Each row was made from one path, in order. Every step used is in the known rows, and no mark comes twice. Write each row's path.
Known rows
H, P, V: -1.9 12.2 -7.1 18.3 -5.3 -10.6 -5.7 -16.0 -2.4 -5.6 -7.8 -4.3 -3.4 -4.1 17.0 -2.0 -10.1 -61.1 -1.6 26.0 -9.7 -15.1 21.5 6.6 -6.8
A, L, V: -8.6 -0.1 9.1 -1.7 11.2 2.6 -17.9 0.1 -4.9 7.4 5.2 -3.2 -20.4 -17.2 18.9 -17.2 -18.0 2.2 9.6 1.3 3.9 19.0 1.3 9.9 7.2
L, E, A, G: -6.3 -3.0 5.6 21.8 -3.2 -9.1 -8.8 -0.4 -1.5 2.7 18.5 16.1 9.8 -0.5 17.5 1.8 1.9 0.0 11.1 6.1 -1.8 9.1 -6.3 -11.8 0.3
H, P, L: -4.8 -2.2 -7.4 33.3 -14.0 -13.8 15.1 -3.5 4.3 14.8 -22.0 -12.7 -2.8 -18.3 14.3 10.6 9.5 -23.7 -7.0 14.9 12.3 -18.7 9.7 -8.4 11.2
W, P, V: 9.8 -11.2 -1.7 8.3 0.7 5.5 -9.6 -9.9 -1.2 4.0 -2.5 -12.8 -12.4 2.8 12.4 -10.0 -13.0 -61.2 11.5 23.8 -9.5 -15.1 10.8 11.0 -9.8
E, L, A, G: -4.3 -13.4 0.0 4.3 -8.4 -4.7 -14.0 12.6 1.8 -0.7 9.2 -2.7 21.9 -21.9 18.4 -22.5 11.6 -6.1 -2.9 14.6 -33.7 13.2 -9.5 17.0 1.7
G, E, A, L, H, P: 14.3 -9.7 9.4 33.5 5.4 -0.3 -12.7 -15.9 -0.2 6.6 -0.7 3.2 8.1 9.1 11.9 5.6 -4.2 -7.0 6.3 -13.9 22.1 -24.7 14.6 -2.6 -4.3
G, E, A, L: -12.3 -3.8 28.1 36.8 -1.2 3.8 -21.1 -21.8 -3.0 -2.3 3.3 2.2 0.3 -5.4 19.5 -2.4 -6.0 4.9 15.5 -11.2 9.4 15.7 10.4 7.4 4.8
E, G, A: 5.0 -3.9 20.3 13.2 -17.8 -9.5 -16.2 -5.1 1.5 -5.4 6.9 -6.3 14.8 -18.4 7.3 -17.4 -3.6 -19.5 4.6 10.8 -14.8 4.6 -3.0 12.2 -3.1
H, L, E, G: -21.0 -1.7 -7.1 -2.4 -3.5 -8.0 -0.2 1.6 14.1 15.6 -3.3 -4.3 6.8 -18.9 -11.6 16.7 -1.5 15.7 29.1 1.6 10.0 -16.7 2.4 5.7 11.6
E, G, A, L, H, P, V: 20.7 -4.5 9.1 9.5 11.7 -11.6 -12.4 2.8 -7.5 -0.4 11.8 -14.2 28.3 8.0 3.8 -12.0 -9.4 -37.5 -15.6 -22.3 4.0 -13.7 3.8 8.9 -22.3
G, A, L, H, P, V: 20.7 -3.4 5.1 7.8 6.3 -6.9 -15.3 5.6 -8.3 9.4 -1.1 -3.1 16.1 10.9 16.4 -14.3 -16.1 -47.6 -12.2 -19.8 2.7 -15.7 8.1 10.9 -14.2
W, P, L: 4.6 -23.6 -5.3 24.2 -8.2 4.5 15.9 3.2 5.9 22.8 -16.3 -21.7 -7.9 -15.4 11.0 -1.6 9.6 -24.0 5.1 18.3 13.4 -16.3 -4.8 -5.7 8.9
G, E, A, L, H, P, W: 11.9 -13.1 8.9 27.8 3.9 -18.6 -0.7 -12.4 1.3 17.3 3.5 -4.6 25.3 27.6 15.9 24.6 11.9 -23.4 10.2 -11.2 43.7 -22.9 31.2 -9.6 -2.7
W, P, L, H: 21.1 -33.2 -18.8 11.4 2.7 8.2 17.7 12.8 17.1 42.6 -11.7 -23.0 -8.0 -0.6 8.3 1.4 15.0 -22.6 7.6 2.8 35.6 -35.3 -13.9 -5.7 8.3
H, L, V: -16.0 -4.0 -0.4 -8.2 -18.8 -1.8 -12.7 8.3 10.1 13.1 -10.3 -4.1 -24.7 -20.0 12.8 -1.5 -26.7 -2.7 25.9 17.2 3.8 -3.7 18.0 18.4 6.7
W, P: 7.9 -15.7 -2.5 10.8 -5.9 9.5 -3.2 -8.3 2.9 8.5 -4.5 -10.1 -8.9 -12.7 11.4 -11.9 -3.7 -37.3 14.8 33.9 -18.6 -17.3 7.3 7.4 -3.1
G, E, A: -7.5 -3.2 15.9 35.6 -19.5 -1.2 -18.7 -26.0 4.3 -1.0 0.2 9.4 -7.6 -2.1 18.6 0.9 -4.0 -12.2 23.0 7.8 7.6 -2.1 15.5 7.7 3.5
P, L, E, A: -6.6 -9.3 -10.6 31.8 -10.0 -18.1 7.4 0.1 17.4 17.1 -10.6 0.6 -2.2 -7.3 0.7 11.4 10.6 1.0 13.7 -1.4 36.6 -3.2 -11.4 -9.4 16.4
H, P, L, E, A: 2.3 -6.6 -14.6 41.1 -6.2 -21.9 13.3 2.5 10.3 4.8 -20.6 2.1 3.2 -2.3 -5.1 22.7 7.7 -15.6 4.0 12.9 26.0 -30.0 7.6 -14.0 7.9
A, G: -9.4 1.8 12.9 8.9 -10.8 5.7 -7.4 -2.6 -5.7 8.5 14.8 -1.0 2.2 -14.1 31.0 -9.7 5.0 -10.2 5.0 10.0 -13.1 18.5 0.3 -8.1 5.6
P, W: -10.6 -0.8 0.7 4.4 -17.0 -14.0 -1.3 -7.8 8.1 21.1 -1.6 -12.2 9.6 1.1 18.4 8.3 13.9 -36.5 14.1 24.7 17.8 9.5 17.6 -7.2 9.7
A, G, E, L: -17.8 -15.0 16.7 11.2 -5.5 -0.3 -19.8 -19.1 -10.1 -1.1 24.1 15.8 7.7 -7.7 39.8 -7.0 14.6 -1.1 19.3 -13.8 -16.3 -2.8 17.5 -3.1 5.3
H, L: -24.7 -4.1 8.4 6.9 -27.1 2.5 -3.9 0.2 10.2 23.7 -17.7 -6.9 -0.9 -26.8 13.0 5.6 -9.1 -3.7 17.1 19.5 -2.3 2.9 11.0 16.9 8.5
E, A, G: -6.6 -4.1 23.6 35.2 -15.5 -3.5 -8.7 -5.9 -6.7 -0.1 18.6 -0.4 11.7 -9.9 28.3 -8.8 -0.2 -8.7 2.2 15.7 -9.2 28.9 -1.4 -2.9 -7.3
H, L, A: -14.3 -3.7 -7.5 2.7 -32.4 3.7 -5.4 14.6 20.9 17.6 -29.4 -15.1 5.3 -29.1 -0.6 0.2 -10.7 -4.9 12.6 27.8 -11.9 1.3 -4.8 32.3 8.5

Write each row's path
-5.8 -6.9 31.0 15.5 1.6 -3.5 -17.1 -2.6 -8.0 -2.5 11.7 -10.0 24.1 -21.4 9.0 -20.8 -1.5 1.2 -3.3 -11.4 -16.4 19.6 -6.8 6.7 -5.4 -> E, G, A, L
4.2 -21.7 -1.6 3.5 -0.9 -21.2 -0.9 -4.7 -4.8 14.1 25.8 7.4 30.3 26.6 36.3 14.6 29.6 -29.6 13.2 -16.1 18.0 -38.3 37.1 -22.8 0.9 -> A, G, E, L, H, P, W
10.2 -0.2 -21.0 28.4 -16.9 -6.7 15.3 11.8 17.5 11.2 -35.7 -19.2 6.4 -23.6 0.9 3.7 6.6 -24.7 -14.6 24.9 3.7 -18.8 -6.5 6.9 15.5 -> H, P, L, A
-9.4 -9.9 7.2 -3.1 -19.2 -11.2 -10.7 11.4 8.5 6.2 -1.9 5.2 21.5 -16.3 -9.6 1.8 -11.7 3.2 25.1 -7.5 -6.0 -17.7 -0.1 11.1 2.0 -> H, L, E, G, A
-17.8 -8.0 -0.3 15.4 -21.8 -10.4 -6.5 1.7 15.8 13.2 -9.7 8.9 8.6 -16.1 -6.3 14.4 -10.2 5.7 27.5 13.2 6.6 -5.9 8.4 10.2 3.7 -> H, L, E, A
-4.6 -4.8 21.8 20.4 5.1 -0.2 -31.8 -16.9 -6.7 -11.2 7.8 8.0 -18.9 1.6 21.3 -5.8 -23.0 6.8 20.4 -14.6 18.6 11.0 15.2 9.3 1.3 -> G, E, A, L, V
1.6 4.3 -0.3 6.5 -14.9 8.1 -9.5 13.3 8.5 3.9 1.9 -5.5 9.3 -16.6 23.9 -14.6 1.1 -10.2 -1.0 17.4 -23.3 15.4 -18.1 10.5 6.9 -> L, A, G
10.3 -13.8 13.1 0.8 -3.8 3.1 -18.4 12.4 -0.4 26.6 1.3 -3.2 13.5 -7.6 15.1 -25.6 -2.4 -5.8 0.8 -16.5 7.8 4.2 -12.7 6.2 -0.8 -> G, A, L, H
10.9 -6.2 -8.0 22.9 -6.8 -23.5 8.4 10.8 5.2 -1.2 -9.7 -2.9 16.4 -6.7 -5.2 8.8 7.7 -16.6 -3.2 -8.4 10.8 -39.5 -3.1 -10.2 8.9 -> H, P, L, E, G, A
-14.3 -5.6 25.2 34.1 1.2 -4.7 -15.4 -10.4 -5.1 5.1 2.2 -7.6 10.8 -24.2 12.5 -10.4 -1.2 -1.9 -0.7 8.1 -0.8 32.6 -0.5 6.2 -6.4 -> E, A, L
7.3 -20.9 -14.5 10.3 -2.5 -8.6 -13.7 -16.1 4.5 8.0 0.3 11.2 -0.8 2.4 15.7 -5.1 7.4 -22.4 15.4 -2.3 7.6 -53.5 26.0 0.6 4.2 -> G, E, L, H, P
2.7 -2.4 -1.9 2.5 -9.9 -11.0 -16.8 1.9 5.7 -2.6 9.1 11.2 12.2 -7.0 -5.7 -12.8 -4.4 -9.6 17.7 -1.3 -6.3 -11.8 -7.5 2.8 6.9 -> L, E, G, A
-11.4 -1.6 -20.6 10.3 -3.2 -9.8 9.7 5.6 14.8 26.9 -12.2 0.6 -12.0 -11.4 4.7 9.4 14.6 1.0 14.1 -3.5 31.4 -13.3 -11.6 -14.6 30.0 -> P, L, E
-6.7 -6.1 -10.0 9.7 -7.2 -9.2 -2.4 10.8 7.7 14.5 -10.2 -11.2 -27.4 -11.2 18.2 -2.5 -3.4 -8.7 5.5 5.0 31.0 -0.7 -0.3 0.2 21.0 -> P, L, V
11.9 -25.2 -11.2 7.1 0.0 1.6 4.6 11.3 2.1 14.6 -13.2 -17.9 -31.2 -8.1 12.0 -4.7 -8.3 -23.2 10.5 13.3 19.2 -22.0 4.1 -2.0 6.6 -> W, P, L, V
11.8 -4.0 7.5 27.5 13.0 -6.8 -16.9 -18.7 -1.8 -1.9 3.5 -1.8 4.2 25.1 11.8 7.2 -13.2 -31.3 5.3 -24.6 28.1 -19.8 19.3 4.7 -13.4 -> G, E, A, L, H, P, V
-11.7 -1.8 4.1 2.3 -25.9 8.9 -1.5 21.3 13.0 12.5 -10.1 -13.4 16.7 -26.7 15.6 2.3 -7.5 4.4 3.5 12.3 -21.3 13.4 -8.4 19.8 5.2 -> H, L, A, G
14.1 -28.5 -12.2 34.9 0.4 -8.3 11.8 9.4 10.7 15.8 -13.0 -2.3 -0.5 -0.9 -8.2 11.2 7.0 -16.7 12.1 10.7 23.6 -25.6 -5.7 -11.8 2.8 -> W, P, L, E, A
0.2 3.2 2.9 9.4 -18.4 13.9 -18.7 -1.8 8.8 -3.0 3.0 5.0 3.2 0.8 27.3 -7.9 -0.3 -1.6 16.1 -2.6 -14.9 3.1 -7.4 9.0 14.6 -> L, A, G, E
-3.8 -13.3 -10.4 6.5 -13.6 -4.0 -24.0 -7.7 12.1 -4.6 -8.9 6.0 2.5 -13.6 9.3 -14.9 4.6 -8.1 16.3 8.0 -16.7 -18.2 8.1 25.0 14.0 -> G, E, L, A
0.0 -16.2 9.3 23.7 7.0 -0.5 -8.1 -1.4 2.3 24.8 8.2 -7.3 11.9 -7.7 11.6 -8.1 -0.7 2.8 -0.8 -3.9 26.0 20.6 -9.8 5.2 -4.5 -> E, A, L, H
-5.6 -7.7 -3.9 3.4 11.3 8.2 -7.5 -0.7 6.2 34.8 4.7 -8.5 0.8 -9.2 17.4 -12.2 6.1 2.5 1.0 -8.9 20.2 5.0 -12.4 4.4 11.0 -> A, L, H
18.1 -11.2 14.9 9.3 8.0 -22.8 -0.3 13.5 -3.6 17.1 9.0 -17.4 49.5 11.5 4.9 3.6 10.6 -31.6 -10.2 -10.8 18.6 -12.5 11.7 -6.3 -10.6 -> E, G, A, L, H, P, W
-13.3 1.7 -0.2 3.4 28.2 -2.1 -9.1 -7.8 2.2 8.9 12.9 -1.1 11.2 -12.6 -3.6 -0.7 8.1 16.0 15.5 -12.3 11.4 1.3 -12.0 -2.7 12.9 -> A, L, E, G
-22.2 -4.3 -11.5 -5.4 -15.4 -4.3 -2.3 7.0 13.3 26.8 -12.8 8.1 -3.0 -20.2 3.7 12.2 -6.6 6.4 30.4 9.1 5.1 -15.0 6.6 8.8 16.2 -> H, L, E
-8.1 -16.8 12.8 -5.6 1.6 -3.3 -29.1 -9.4 -13.2 -10.0 26.6 21.7 -16.3 1.9 37.5 -11.9 -4.8 2.2 23.7 -17.7 -8.3 -5.0 22.6 1.4 6.0 -> A, G, E, L, V
-1.2 -4.2 -16.9 19.5 -21.2 -4.2 5.4 13.8 22.9 21.0 -28.3 -22.9 -0.5 -21.7 4.0 -2.2 10.1 -8.3 -6.1 13.8 13.6 5.2 -24.8 11.4 21.8 -> P, L, A
4.0 -12.1 -18.0 3.2 7.9 -19.3 -8.7 -5.5 0.9 9.0 3.9 -3.7 6.4 1.5 9.0 -7.9 0.5 -51.9 -2.6 3.4 3.8 -34.8 19.5 11.8 -12.3 -> E, L, H, P, V
21.7 -11.6 10.6 14.0 11.5 -7.1 -6.0 8.6 -7.0 5.6 7.0 -10.1 30.3 -6.3 4.0 -12.9 -2.8 -16.3 -11.0 -14.8 -1.3 -16.6 -3.5 2.1 -14.2 -> E, G, A, L, H, P
15.8 -12.5 7.6 5.2 -5.6 -18.2 -3.2 15.0 -5.4 26.1 -1.3 -8.2 39.3 15.1 15.9 -1.3 9.0 -43.4 -7.5 -3.1 16.7 -14.7 17.3 -9.1 -5.7 -> G, A, L, H, P, W
0.9 -12.9 -17.7 12.3 -7.6 -2.2 11.4 8.5 18.4 43.2 -7.4 -16.1 -5.3 -7.6 10.9 0.4 19.3 -3.4 1.2 -6.7 50.1 -8.2 -17.5 -7.9 19.6 -> P, L, H
23.9 -30.3 -5.9 11.1 -1.5 -8.6 6.0 16.8 6.9 7.4 -4.7 -7.0 14.6 -0.4 -8.9 -2.8 8.7 -17.7 9.7 -8.5 9.5 -39.1 -10.5 -9.0 3.5 -> W, P, L, E, G, A
-7.0 -3.3 8.0 0.4 -0.1 -4.5 -20.3 9.1 -1.4 10.1 -0.9 13.1 12.8 -9.8 10.2 -14.8 -5.9 -1.7 11.9 -14.1 -9.3 1.9 -7.1 1.6 10.9 -> G, A, L, E
-17.2 -14.9 4.7 10.9 -8.0 -8.3 -24.2 -23.2 -1.4 0.4 5.6 10.6 -2.3 -11.8 19.8 -12.9 8.2 -8.0 22.3 -1.5 -5.4 -14.2 26.8 8.2 8.9 -> G, E, L
-11.3 -3.3 8.1 2.4 -28.2 11.4 -10.6 11.0 12.5 8.0 -9.0 -1.2 11.2 -10.0 21.3 9.0 -8.7 11.3 20.5 -6.9 -13.3 -5.3 2.2 18.5 12.5 -> H, L, A, G, E
